What can hang from each mark
Q759: Q288
Q523: Q278 Q288
Q22: Q104 Q759
Q206: Q104 Q244 Q584 Q759
Q278: Q104
Q151: Q206 Q577
Q577: Q151 Q759
Q288: Q523
Q244: Q206 Q288

Every row comes from one small tree of marks. Brackets hold a mark, then the marks that hang from it, in the order of their numbers. Every link used is in the known rows. Which tree was each row made from?
(in the rows, 128 means zero)
Known rows
{Q577 Q151}: [ 98 140 107 133  47 130 143 127 112 150 138 112 199 125 132 133 156 117
 117 117 151 140]
{Q244 {Q206 {Q759 Q288}}}: [ 99  92 118 147  41 144 135 143 121 145 122 134 185 187 141 166 157  94
 131  97 146 122]
{Q523 Q278}: [ 94 150 114 137  57 136 136 145 102 150 128 126 176 160 135 161 162 130
 117 117 152 139]
{Q206 Q104 {Q244 Q288} Q584 Q759}: [103 100 124 135  77 157  61 146  95 173 122 197 118 159 123 119 146 119
 137  70 169 122]
{Q759 {Q288 {Q523 {Q278 Q104}}}}: [ 67 130 142 144  55 123 116 142 111 166 137 104 153 197 156 187 159 107
 156 112 140 115]
{Q151 {Q206 Q104 Q244 Q584} {Q577 Q759}}: [108 141  92 120  75 163 122 110 103 131 137 200 128 148 117 124 110  93
 144  99 149 148]
{Q577 {Q151 Q206} Q759}: [ 97 142  94 146  46 124 181  97 116 139 135 119 185 131 114 133 112  96
 115 108 147 146]
{Q244 {Q206 Q759} {Q288 Q523}}: [ 85 103 113 156  56 133  91 130 100 143 130 126 163 187 143 150 167  76
 159 100 147 107]
{Q151 {Q206 Q104 Q244 Q584 Q759} Q577}: [104 125  94 121  75 181  90 135 106 144 131 217 125 154 127 127 134  92
 144  93 156 133]
{Q151 Q206 {Q577 {Q759 {Q288 Q523}}}}: [ 96 133 113 135  49 137 157 108 115 119 150 112 154 178 135 166 116  72
 175 111 128 115]
{Q523 {Q278 Q104} Q288}: [ 76 143 132 135  60 140 125 132  98 178 117 120 139 186 140 148 147 122
 111 108 170 129]
{Q151 {Q206 Q104 Q584}}: [119 131 115 136  79 164 115 159 118 138 135 175 155 140 142 138 140 109
 126 106 151 148]
{Q577 {Q151 {Q206 Q104 Q244 Q584}} {Q759 Q288}}: [118 110 119 138  40 144 136 110 118 151 136 172 154 128 111 132 116  94
 139  82 152 142]
{Q244 {Q206 Q584}}: [114 122 104 136  58 149 138 145 114 127 140 154 204 153 147 148 169 103
 124 116 135 155]
{Q244 {Q206 Q759}}: [ 90 111  99 146  55 142 134 141 113 141 121 142 184 175 137 150 156  96
 120 109 151 133]
{Q206 {Q244 {Q288 {Q523 Q278}}} Q584 Q759}: [ 86 115 126 147  55 138  80 138  84 161 134 166 135 167 129 146 168 108
 161  83 147 113]
{Q22 Q104 {Q759 Q288}}: [110 120 122 133  83 115 153 124 123 155 133 126 122 206 150 163 143 109
 120  77 155 128]
{Q22 Q104 Q759}: [100 140 104 134  97 111 151 120 115 151 132 135 121 195 145 147 140 110
 110  90 159 140]
{Q22 Q759}: [ 99 139 102 138  70 116 151 127 119 142 133 130 165 173 135 152 144 116
 115 106 154 138]
{Q151 {Q206 Q244 Q584} {Q577 {Q759 Q288}}}: [119 122 105 120  49 156 167 106 113 129 145 176 159 161 115 148 115  97
 149  90 127 138]
{Q206 Q244 Q584 {Q759 Q288}}: [111  88 132 138  52 151 135 155 113 160 131 170 158 159 124 146 148 125
 133  80 143 126]
{Q151 {Q206 Q244}}: [125 133 106 132  68 149 169 137 114 144 124 153 176 146 115 144 151 115
 123 112 138 138]

Which tree is each row?
[121 115 126 126  79 157  73 145  97 165 130 185 138 146 126 121 159 124
 140  85 160 132] => {Q206 Q104 {Q244 Q288} Q584}
[103 120 117 145  42 132 141 108 124 150 132 128 159 144 123 143 109  87
 131  93 161 130] => {Q577 {Q151 {Q206 Q104}} {Q759 Q288}}
[ 93 119 122 142  31 116 164 107 117 151 138 100 186 143 122 145 121 109
 124  97 149 132] => {Q577 Q151 {Q759 Q288}}
[115 117 111 140  30 127 187  96 119 149 130 131 182 139 102 143 120  97
 130  92 140 132] => {Q577 {Q151 {Q206 Q244}} {Q759 Q288}}
[108 115 119 144  42 143 132 116 123 143 143 153 161 133 128 139 109  91
 132  86 154 142] => {Q577 {Q151 {Q206 Q104 Q584}} {Q759 Q288}}
[ 96 101 127 145  66 141  89 144  93 155 138 164 136 158 127 132 157 108
 163  84 142 112] => {Q206 {Q244 {Q288 Q523}} Q584 Q759}
[ 66 134 116 146  59 125  84 116  98 159 130 121 165 205 157 173 176  82
 155 111 145 119] => {Q244 Q206 {Q288 {Q523 {Q278 Q104}}}}
[109 106 107 139  57 161  76 118 105 169 126 202 141 131 116 112 141  95
 135  70 167 127] => {Q577 {Q151 {Q206 Q104 {Q244 Q288} Q584 Q759}}}
[ 60  99 128 157  41 138  93 141 113 154 137 147 159 209 164 188 161  79
 158  97 138 123] => {Q244 {Q206 Q584 {Q759 {Q288 {Q523 {Q278 Q104}}}}}}
[ 58 150 123 144  70 121 112 138 103 159 136 110 152 184 152 171 159 108
 146 123 145 128] => {Q288 {Q523 {Q278 Q104}}}
[102 108 114 136  66 147 130 150 104 153 131 177 156 148 120 130 146 125
 123  93 147 138] => {Q206 Q244 Q584 Q759}
[109 121 128 135  68 129 109 135  94 154 136 127 155 159 126 138 171 110
 164 105 141 110] => {Q206 {Q244 {Q288 Q523}}}
[106 122 135 134  79 138  65 141  93 161 129 143 125 160 132 132 167 103
 171 101 159 107] => {Q206 Q104 {Q244 {Q288 Q523}}}
[ 79 129 119 139  51 162  74 136 108 141 133 150 121 192 153 176 145  71
 180 102 159 101] => {Q151 {Q206 Q104 {Q759 {Q288 {Q523 Q278}}}} Q577}
[ 82 112 115 158  44 140  74 134  92 139 137 155 166 185 151 161 176  81
 160  94 146 120] => {Q244 {Q206 Q584 Q759} {Q288 {Q523 Q278}}}
[109 118 112 135  69 148  75 133 105 152 120 149 166 174 144 140 168  95
 136 102 165 127] => {Q244 {Q206 Q104} Q288}
[ 83 102 118 154  65 140  49 138 101 150 123 142 136 188 151 143 162  71
 165  97 166 104] => {Q244 {Q206 Q104 Q759} {Q288 Q523}}
[ 59 147 113 138  51 132 138  94 110 145 142 119 136 208 143 186 113  74
 168 108 133 117] => {Q151 Q206 {Q577 {Q759 {Q288 {Q523 {Q278 Q104}}}}}}
[102 117 106 147  65 158 147 152 117 139 135 170 164 150 133 142 129 110
 116  94 143 140] => {Q151 {Q206 Q584 Q759}}
[124 117 122 127  68 148 116 136  98 159 135 171 167 146 121 127 161 132
 131  89 142 134] => {Q206 {Q244 Q288} Q584}
[ 94 100 133 144  77 148  47 150  91 163 131 179 109 160 133 124 151 100
 169  81 160 110] => {Q206 Q104 {Q244 {Q288 Q523}} Q584 Q759}
[ 54 129 115 140  52 149 107 120 113 156 136 140 134 214 153 187 135  74
 166 102 141 104] => {Q151 {Q206 {Q759 {Q288 {Q523 {Q278 Q104}}}}} Q577}
